Known rows, with every way that one mark hangs from another
sapu{fevazif{dazasil{faku geti mado mizo}}}: [ 1.46 -1.26 -4.39  0.50 -1.68  0.30  3.30 -1.00 -1.96  1.51 -1.02 -1.38
  0.76  2.09 -1.57 -0.88 -2.89 -0.42 -1.74  1.83 -1.76  0.44  2.27 -0.20
 -2.40  2.52 -0.73 -1.34  1.07]
mizo{dazasil{faku kivol mado}}: [-0.02 -0.08 -5.84 -0.14 -2.84  1.51  1.65 -1.78 -2.52  1.86 -0.12 -2.37
  1.34  1.48 -0.86 -0.30 -0.92 -0.39 -1.89  1.28 -4.04 -0.62  0.89  0.80
 -1.98  1.17  0.07 -2.90  0.04]
kivol{dazasil{faku fevazif{sapu} geti{pini} mizo vipa}}: [ 1.91 -1.12 -4.58  0.52 -2.17 -1.33  2.27  2.17 -0.59  1.86 -0.94 -2.26
  1.79  0.99 -2.28 -1.84 -1.39  0.09 -3.04  0.22 -0.18  1.24  3.11  0.98
 -1.01  2.60 -0.36 -0.78 -0.15]
dazasil{faku fevazif{sapu} mado}: [ 0.23 -0.06 -4.75  0.35 -1.87  1.62  3.92 -0.19 -2.57  1.72  1.38 -1.59
  0.35  2.35 -0.78 -0.10 -1.26 -1.43 -2.02  2.97 -2.74 -0.91  0.76  1.24
 -1.82  1.93  0.14 -1.76 -0.14]
dazasil{faku fevazif{sapu} geti{pini} mado mizo vipa}: [ 1.75 -1.23 -4.88  1.66 -1.11 -1.29  2.38  0.97 -1.84  3.11 -1.64 -3.15
  1.15  1.83 -1.96 -1.12 -2.22 -1.83 -1.04  0.68 -0.03  1.29  2.83  0.09
 -0.92  2.90 -0.44 -0.66  0.63]
zude{kefef}: [ 0.82  0.01 -4.56 -1.98 -1.68 -0.03  2.74  0.56 -3.51  0.17  0.64  0.82
  1.38  0.77  0.89 -0.63 -0.36  1.62 -2.80  3.69 -5.83 -0.51  0.93  1.90
 -1.19  0.55  1.94 -3.36  0.28]
dazasil{mado mizo vipa}: [ 1.73 -1.31 -5.47 -0.27 -1.72 -0.62  1.38  0.76 -3.52  2.00 -0.83 -1.46
  0.17  0.89  0.38 -1.24 -1.42  0.15 -1.03  2.65 -3.49 -0.24  2.32 -0.23
 -1.81  1.72  0.30 -1.37 -0.91]
zude{kefef{vipa{dazasil{fevazif geti}}}}: [ 1.27 -1.18 -5.35  0.88 -1.57 -0.07  3.67  0.36 -3.23  1.97 -0.23  1.31
  3.55  1.71 -0.22 -0.21 -1.43  0.47 -3.35  1.75 -4.41  0.83  2.11  0.84
 -1.75  1.43  1.31 -1.95  0.15]
mado{dazasil{faku fevazif vipa}}: [ 0.66 -0.40 -4.53  1.68 -2.52  0.72  4.41  1.89 -1.90  1.81  1.23 -0.43
  2.14  1.22  0.06 -0.38 -1.50  1.30 -2.34  0.48 -3.06 -1.00  2.18  1.56
 -2.16  1.32  0.68  0.49 -1.46]
sapu{fevazif{dazasil{vipa}}}: [ 0.51 -1.31 -4.50 -0.63 -2.37  0.43  3.33  0.91 -3.06  0.40  2.52  0.21
  0.67  1.40 -0.18 -0.90 -0.24  1.55 -3.47  4.06 -4.65 -1.30  0.71  1.15
 -2.87  0.95  0.24 -0.27 -1.40]
fevazif{dazasil{geti mado mizo vipa} sapu}: [ 2.06 -2.61 -4.55 -1.03 -3.63 -0.37  2.39 -0.45 -2.19  2.61 -2.05 -1.12
 -1.27  1.40 -1.71 -0.78 -1.68 -0.61 -2.30  3.64 -1.39  0.29  0.62 -0.12
 -2.80  2.43 -0.73 -1.51 -0.67]
vipa{dazasil{kivol mado}}: [ 0.07 -0.75 -4.69 -0.17 -3.15  1.70  1.96 -2.52 -3.27  1.09  0.02 -1.08
  1.30  1.89 -0.50  0.02 -0.86 -0.27 -2.08  2.09 -5.52 -0.46  0.25  0.37
 -2.62  1.22  0.20 -2.80 -0.61]
faku{dazasil{mado}}: [-0.02 -0.28 -4.62 -0.45 -1.12  1.22  2.66 -0.72 -3.62  0.64  0.92 -0.98
  0.65  1.16  0.39  0.46 -0.23  1.58 -1.54  1.07 -5.29 -0.93  2.43  1.68
 -2.38  0.25  0.08 -3.07 -0.47]
mado{dazasil{faku fevazif{sapu} geti kivol mizo vipa}}: [ 2.20 -0.75 -3.54  0.93 -4.01 -0.64  2.86 -0.16 -0.48  3.80 -2.66 -1.81
  2.74  2.13 -2.05 -0.94 -3.92 -1.03 -1.70 -0.02  0.52  1.23  1.71  0.89
 -2.23  3.59 -0.26 -0.06 -1.04]
faku{dazasil{fevazif kivol}}: [ 0.22  0.73 -3.78 -0.49 -1.65  0.52  2.25 -0.91 -2.75  2.05  0.93 -1.27
  2.86  1.69  0.14 -0.16 -1.69  0.09 -1.87 -0.12 -4.33 -0.66  2.07  2.58
 -2.15  1.45  0.59 -2.09 -1.26]
dazasil{kivol mizo vipa}: [ 1.91 -0.85 -4.80 -1.56 -2.46 -1.28  0.28  0.13 -2.99  2.46 -1.48 -1.26
  1.85  1.13 -0.15 -1.50 -2.16 -0.37 -1.39  2.25 -3.61  0.11  1.65  0.42
 -1.87  2.33  0.69 -1.37 -1.24]
pini{geti{dazasil}}: [ 1.00  0.74 -4.53 -2.05 -1.45 -0.51  0.81 -0.18 -4.61 -0.08  1.00 -0.32
  1.11  0.33  0.23  0.55  0.12  1.60 -2.42  2.40 -5.11 -0.34  1.29  2.15
 -1.94 -0.42  0.36 -1.66  0.13]
sapu{fevazif{dazasil{faku geti{pini} kivol mizo vipa}}}: [ 1.44 -1.52 -4.37  0.29 -1.80 -1.56  1.87 -0.03 -1.49  2.54 -1.66 -2.10
  2.81  1.93 -2.80 -1.72 -2.71 -0.55 -1.92  0.18 -1.45  1.48  2.39  0.51
 -1.81  2.94 -0.56 -0.21  0.55]
dazasil{faku fevazif geti kivol mado mizo vipa}: [ 2.67 -0.69 -5.17  1.73 -1.45 -1.34  1.55  0.10 -1.64  4.15 -2.74 -3.05
  2.23  1.85 -1.34 -1.41 -5.10 -2.63  0.20 -0.45 -0.37  1.04  3.18 -0.25
 -1.56  4.04 -0.06 -0.56 -0.27]
mado{dazasil{faku fevazif{sapu} geti kivol mizo}}: [ 1.63  0.02 -2.82  0.14 -4.26  0.09  2.97 -1.41 -0.53  3.13 -2.62 -1.63
  2.68  2.35 -2.01 -0.55 -3.50 -1.14 -2.02 -0.03 -0.03  1.32  1.39  1.38
 -2.09  3.12 -0.13 -1.17 -0.20]
kefef{vipa{dazasil{faku fevazif geti kivol mizo}} zude}: [ 1.22 -1.34 -5.39  0.53 -0.80 -0.14  2.52 -1.52 -2.48  2.87 -1.84 -0.30
  4.64  3.63 -1.32 -0.63 -3.82 -2.72 -1.43 -1.41 -2.46  0.89  3.41 -0.81
 -1.86  3.25  0.27 -0.35  0.61]
geti{dazasil{faku} pini}: [-0.53  0.60 -5.07 -0.90 -0.54  0.11  2.12  0.77 -3.53 -0.54  1.76 -1.68
  1.88  0.34 -0.96 -0.02  1.09  1.51 -3.18  0.14 -5.60 -0.42  2.77  2.13
 -1.04 -0.16  0.86 -1.92  1.69]
mado{dazasil{fevazif{sapu} geti{pini} kivol mizo vipa}}: [ 1.61 -0.90 -2.85  0.50 -3.97 -1.38  1.75 -0.04 -1.23  3.14 -2.34 -2.44
  2.53  1.62 -1.99 -1.26 -1.97 -0.49 -2.24 -0.18 -0.52  2.03  1.85  1.52
 -1.48  2.27  0.03 -0.36 -1.00]
geti{dazasil{mizo vipa} pini}: [ 0.87 -0.53 -5.36 -1.20 -0.99 -1.85  0.67  1.71 -3.66  0.77  0.36 -2.09
  1.46 -0.26 -0.35 -1.26  0.78  1.55 -2.82  0.56 -4.48  0.44  3.28  0.87
 -1.30  0.42  0.82 -0.71  0.30]
kefef{vipa{dazasil{faku kivol mizo}} zude}: [ 0.26 -1.78 -6.10 -1.02 -1.17  0.82  2.46 -1.65 -3.35  1.97 -0.92  0.36
  3.98  3.36 -0.89 -0.52 -2.10 -1.38 -2.03  0.04 -4.37  0.15  2.32 -0.96
 -2.30  2.42  0.28 -1.02  0.35]
sapu{fevazif}: [ 0.46  0.43 -3.70 -1.20 -1.36  0.43  2.20  0.06 -3.63 -0.79  2.33 -0.10
  1.43  1.66  0.74 -0.54 -0.42  1.16 -2.62  3.77 -5.44 -0.78  1.67  1.53
 -1.88  0.37  0.81 -1.96 -0.17]

Rows
[ 0.90 -1.16 -5.37  0.73 -2.02 -0.65  0.49  0.38 -3.02  0.98 -0.44 -2.56
  0.34  0.25 -0.52 -0.52  0.45  1.26 -2.09  0.87 -3.84  0.41  2.66  0.69
 -1.07 -0.18  0.08 -2.05  0.26] : mizo{dazasil{geti{pini} mado vipa}}
[ 0.56 -0.49 -4.04  0.80 -3.97  1.04  4.10  0.16 -1.29  2.75  0.51 -1.14
  2.36  2.20 -1.54 -0.45 -1.96 -0.21 -2.61  1.12 -1.68 -0.25  0.29  1.94
 -2.66  2.45  0.07 -0.14 -1.92] : mado{dazasil{faku fevazif{sapu} kivol vipa}}
[ 1.02  0.17 -4.24  0.02 -4.23  0.83  1.33 -2.36 -1.82  2.43 -0.67 -2.81
  0.71  1.96 -1.32 -0.30 -1.48 -1.81 -2.49  2.04 -1.95  0.48  0.37  1.26
 -2.09  1.62 -0.15 -2.81 -0.70] : mizo{dazasil{fevazif{sapu} geti kivol mado}}
[ 1.32 -0.64 -6.10  0.78 -1.46 -0.16  3.34  1.07 -2.36  2.98  0.71 -3.02
  0.65  1.31 -1.30 -1.11 -1.67 -1.09 -2.18  1.15 -0.93  0.04  2.16  0.14
 -2.57  2.68 -0.18 -0.16 -0.40] : geti{dazasil{faku fevazif{sapu} mado mizo vipa}}
[ 0.03  0.52 -3.34 -1.23 -2.63  0.99  2.82 -1.37 -2.28  2.19  1.07 -1.28
  2.14  2.29 -0.66  0.03 -1.22 -0.41 -2.60  1.26 -3.32 -0.52  0.61  2.58
 -2.71  1.64  0.08 -2.46 -1.47] : faku{dazasil{fevazif{sapu} kivol}}
[ 1.23 -1.05 -5.90  1.63 -0.95  0.23  4.53  0.53 -2.73  2.44 -0.38  1.19
  4.14  1.98 -0.86 -0.03 -2.12  0.19 -3.04  0.80 -3.56  0.72  2.45  0.63
 -1.60  2.15  0.96 -1.66  0.84] : zude{kefef{vipa{dazasil{faku fevazif geti}}}}
[ 1.49 -0.72 -5.56  1.45 -3.40  0.36  2.18 -0.82 -1.17  3.55 -0.85 -3.17
  1.19  2.06 -1.91 -0.55 -2.55 -1.95 -1.81  0.95 -0.36  0.33  0.92  0.63
 -2.39  2.71 -0.53 -1.50 -0.77] : mizo{dazasil{faku fevazif{sapu} geti kivol mado vipa}}
[ 1.48 -0.48 -4.42  1.22 -2.96 -0.22  2.98  0.65 -1.32  3.60 -1.20 -1.69
  3.26  1.58 -0.73 -1.43 -3.21 -0.33 -1.45 -0.60 -1.52  0.38  2.32  0.88
 -2.17  2.95  0.36  0.47 -1.60] : mado{dazasil{faku fevazif kivol mizo vipa}}
[ 0.63 -0.72 -5.93  1.13 -0.84 -0.61  3.02  1.36 -2.51  2.59  0.70 -3.86
  1.04  1.26 -1.86 -1.19 -0.39 -0.79 -2.42  0.18 -1.17  0.68  2.65  0.54
 -1.64  2.15 -0.26 -0.17  0.36] : geti{dazasil{faku fevazif{sapu} mado mizo vipa} pini}
[ 1.58 -0.84 -3.91  2.14 -1.69 -1.43  2.77  1.76 -1.31  2.64 -1.83 -1.91
  2.89  1.02 -1.17 -1.15 -2.16  0.85 -1.67 -1.81 -1.17  1.24  4.01  1.03
 -0.92  1.89  0.36  0.66  0.06] : mado{dazasil{faku fevazif geti{pini} mizo vipa}}
[ 1.31 -0.53 -4.21 -0.71 -2.36 -0.74  2.18 -0.20 -1.85  3.87 -0.59 -1.81
  2.37  2.07 -0.72 -1.11 -2.22 -0.80 -1.98  0.86 -1.40  0.26  1.63  1.25
 -2.88  2.94 -0.18 -1.00 -2.21] : faku{dazasil{fevazif{sapu} kivol mizo vipa}}
[ 0.93  0.22 -4.32 -0.01 -2.96  0.63  2.45 -0.56 -1.42  1.61  0.14 -1.43
  1.23  1.81 -1.08 -0.15 -0.93 -0.50 -3.43  2.02 -1.93 -0.52  1.03  1.37
 -1.84  1.46  0.16 -1.89  0.44] : mizo{dazasil{faku fevazif{sapu} geti}}
[ 1.60  0.77 -5.40  0.49 -0.93 -0.70  1.28 -1.14 -3.17  3.51 -1.20 -3.30
  2.62  1.62 -1.36 -0.71 -3.37 -1.84 -0.54 -0.44 -1.24  1.15  2.15  0.80
 -1.83  2.52 -0.58 -0.70  0.28] : pini{geti{dazasil{faku fevazif kivol mado mizo}}}
[ 1.15 -1.32 -4.97  0.15 -2.50  0.28  4.19 -0.15 -3.08  2.12 -0.16  1.35
  2.91  2.22 -0.89  0.10 -1.00 -0.08 -4.13  3.10 -3.40  0.88  0.76  0.97
 -2.11  1.75  0.84 -2.37 -0.14] : zude{kefef{vipa{dazasil{fevazif{sapu} geti}}}}
[ 0.23 -0.24 -4.13  0.54 -2.88  0.42  1.70 -0.94 -2.33  1.27  0.34 -2.95
  0.29  1.42 -1.21 -0.24  0.79 -0.40 -3.19  1.74 -2.65  0.60  1.34  1.47
 -1.10  0.30 -0.02 -2.53  0.48] : mizo{dazasil{fevazif{sapu} geti{pini} mado}}
[ 1.96 -2.02 -4.63  0.36 -2.19 -0.79  2.46  0.07 -2.44  1.82 -0.95 -1.38
  0.14  1.55 -0.90 -1.42 -2.63  0.20 -1.74  2.68 -1.95  0.62  2.26 -0.41
 -2.70  2.25 -0.64 -0.61 -0.51] : sapu{fevazif{dazasil{geti mado mizo vipa}}}
[ 1.61 -0.96 -3.95  0.74 -2.71 -1.45  1.38  0.24 -1.32  2.54 -3.41 -2.09
  3.25  1.10 -1.99 -0.93 -2.50  0.71 -1.16 -1.81 -1.69  1.81  3.29  1.05
 -1.24  2.12  0.02 -0.71  0.35] : mado{dazasil{faku geti{pini} kivol mizo vipa}}
[ 0.82 -1.18 -6.09  1.52 -1.44 -0.33  1.36  0.64 -2.43  1.43 -0.72 -2.66
  0.83  0.63 -1.19 -0.36 -0.19  0.80 -1.74 -0.08 -3.08  0.29  2.98  0.51
 -1.07  0.51 -0.16 -1.85  0.99] : mizo{dazasil{faku geti{pini} mado vipa}}
[ 1.85 -0.94 -4.25  0.65 -1.31 -1.92  2.08  1.45 -1.70  2.81 -1.53 -2.34
  1.81  1.76 -1.74 -1.24 -2.02 -1.06 -1.95  0.81 -0.51  1.02  2.68  0.53
 -0.78  2.81  0.07 -0.30  0.48] : dazasil{faku fevazif{sapu} geti{pini} mizo vipa}
[ 1.48 -1.00 -4.62  1.91  0.10 -1.74  1.74  0.98 -2.48  2.96 -1.48 -3.13
  1.89  1.08 -0.58 -0.98 -1.97  0.22 -0.67 -1.86 -1.64  1.27  4.84  0.74
 -1.48  1.79 -0.35 -0.83 -0.39] : faku{dazasil{fevazif geti{pini} mado mizo vipa}}
[ 0.14 -0.69 -4.07  1.78 -2.66  1.01  2.97 -2.27 -1.65  2.24 -0.87 -2.85
  2.28  2.92 -2.94  0.00 -1.74 -1.95 -2.28  0.09 -2.01  1.00  0.86  0.71
 -1.65  2.49 -0.51 -2.08  0.89] : vipa{dazasil{faku fevazif{sapu} geti{pini} kivol mado}}
[ 0.60 -1.04 -6.12 -0.03 -2.57  0.65  1.53  0.28 -3.29  1.34  1.11 -1.62
 -0.16  0.53  0.60 -0.52  0.65  1.13 -2.45  2.83 -4.52 -1.10  1.44  0.37
 -2.28  0.04  0.22 -1.90 -1.18] : mizo{dazasil{mado vipa}}
[ 0.25 -1.77 -6.06  0.45 -0.11  0.74  3.77 -0.15 -3.18  2.06  0.71  0.45
  3.70  3.16 -0.13 -0.69 -1.69 -1.34 -2.51  0.22 -3.86 -0.54  3.11 -1.08
 -1.95  2.17  0.47  0.26  0.23] : kefef{vipa{dazasil{faku fevazif mizo}} zude}
[ 1.53  0.78 -3.79  0.26 -1.96 -0.26  1.83 -0.56 -1.84  1.99 -0.99 -1.36
  2.81  1.95 -1.02 -0.38 -3.52 -1.70 -1.18  0.25 -2.80  0.05  2.15  1.74
 -1.29  2.59  0.84 -1.67  0.46] : dazasil{faku fevazif geti kivol}
[ 1.77 -0.48 -4.83 -0.88 -3.47 -0.80 -0.10 -0.54 -2.33  1.81 -1.26 -1.49
  1.61  0.64 -0.43 -0.50 -1.41  0.34 -2.24  1.40 -3.63  0.09  1.48  1.00
 -2.02  1.04  0.52 -1.99 -0.87] : mizo{dazasil{geti kivol vipa}}
[ 2.17 -2.44 -4.37 -1.22 -4.46 -0.46  1.72 -1.58 -1.86  3.41 -2.93 -1.81
 -0.21  1.77 -2.45 -0.94 -2.71 -1.62 -1.78  3.02 -1.02  0.88  0.07  0.13
 -2.87  3.17 -0.84 -1.69 -0.96] : fevazif{dazasil{geti kivol mado mizo vipa} sapu}
[ 0.33  0.93 -5.54  0.73 -1.38  1.05  2.85 -0.75 -2.78  1.87  1.28 -2.94
  2.12  1.34 -1.16 -0.35 -2.06 -1.41 -1.63 -0.57 -3.52 -0.35  2.10  1.64
 -2.02  1.95  0.46 -1.45  0.14] : geti{dazasil{faku fevazif kivol mado}}
[ 0.20  0.50 -5.37  0.78 -0.73 -0.40  1.88 -0.56 -2.57  2.61 -0.09 -4.41
  2.82  1.40 -1.82 -1.39 -1.50 -1.59 -1.47 -1.77 -2.55  1.14  3.25  0.97
 -1.12  2.21  0.17 -1.21  1.06] : geti{dazasil{faku fevazif kivol mado mizo} pini}
[-0.03  0.14 -4.53  0.66 -0.77  1.15  3.28 -0.30 -3.16  1.48  1.61 -1.53
  1.11  1.49  0.54  0.07 -0.95  0.54 -1.56  0.38 -4.31 -1.01  2.77  1.91
 -2.22  0.78  0.20 -2.03 -0.97] : faku{dazasil{fevazif mado}}
[ 1.34 -0.05 -4.54 -0.12 -2.22 -0.45  1.66  0.70 -2.84  2.24  0.88 -1.22
  2.18  1.43  0.08 -1.22 -2.06 -0.91 -1.76  1.88 -3.94 -0.67  1.35  1.68
 -1.85  2.01  1.06 -0.62 -1.88] : dazasil{fevazif kivol vipa}
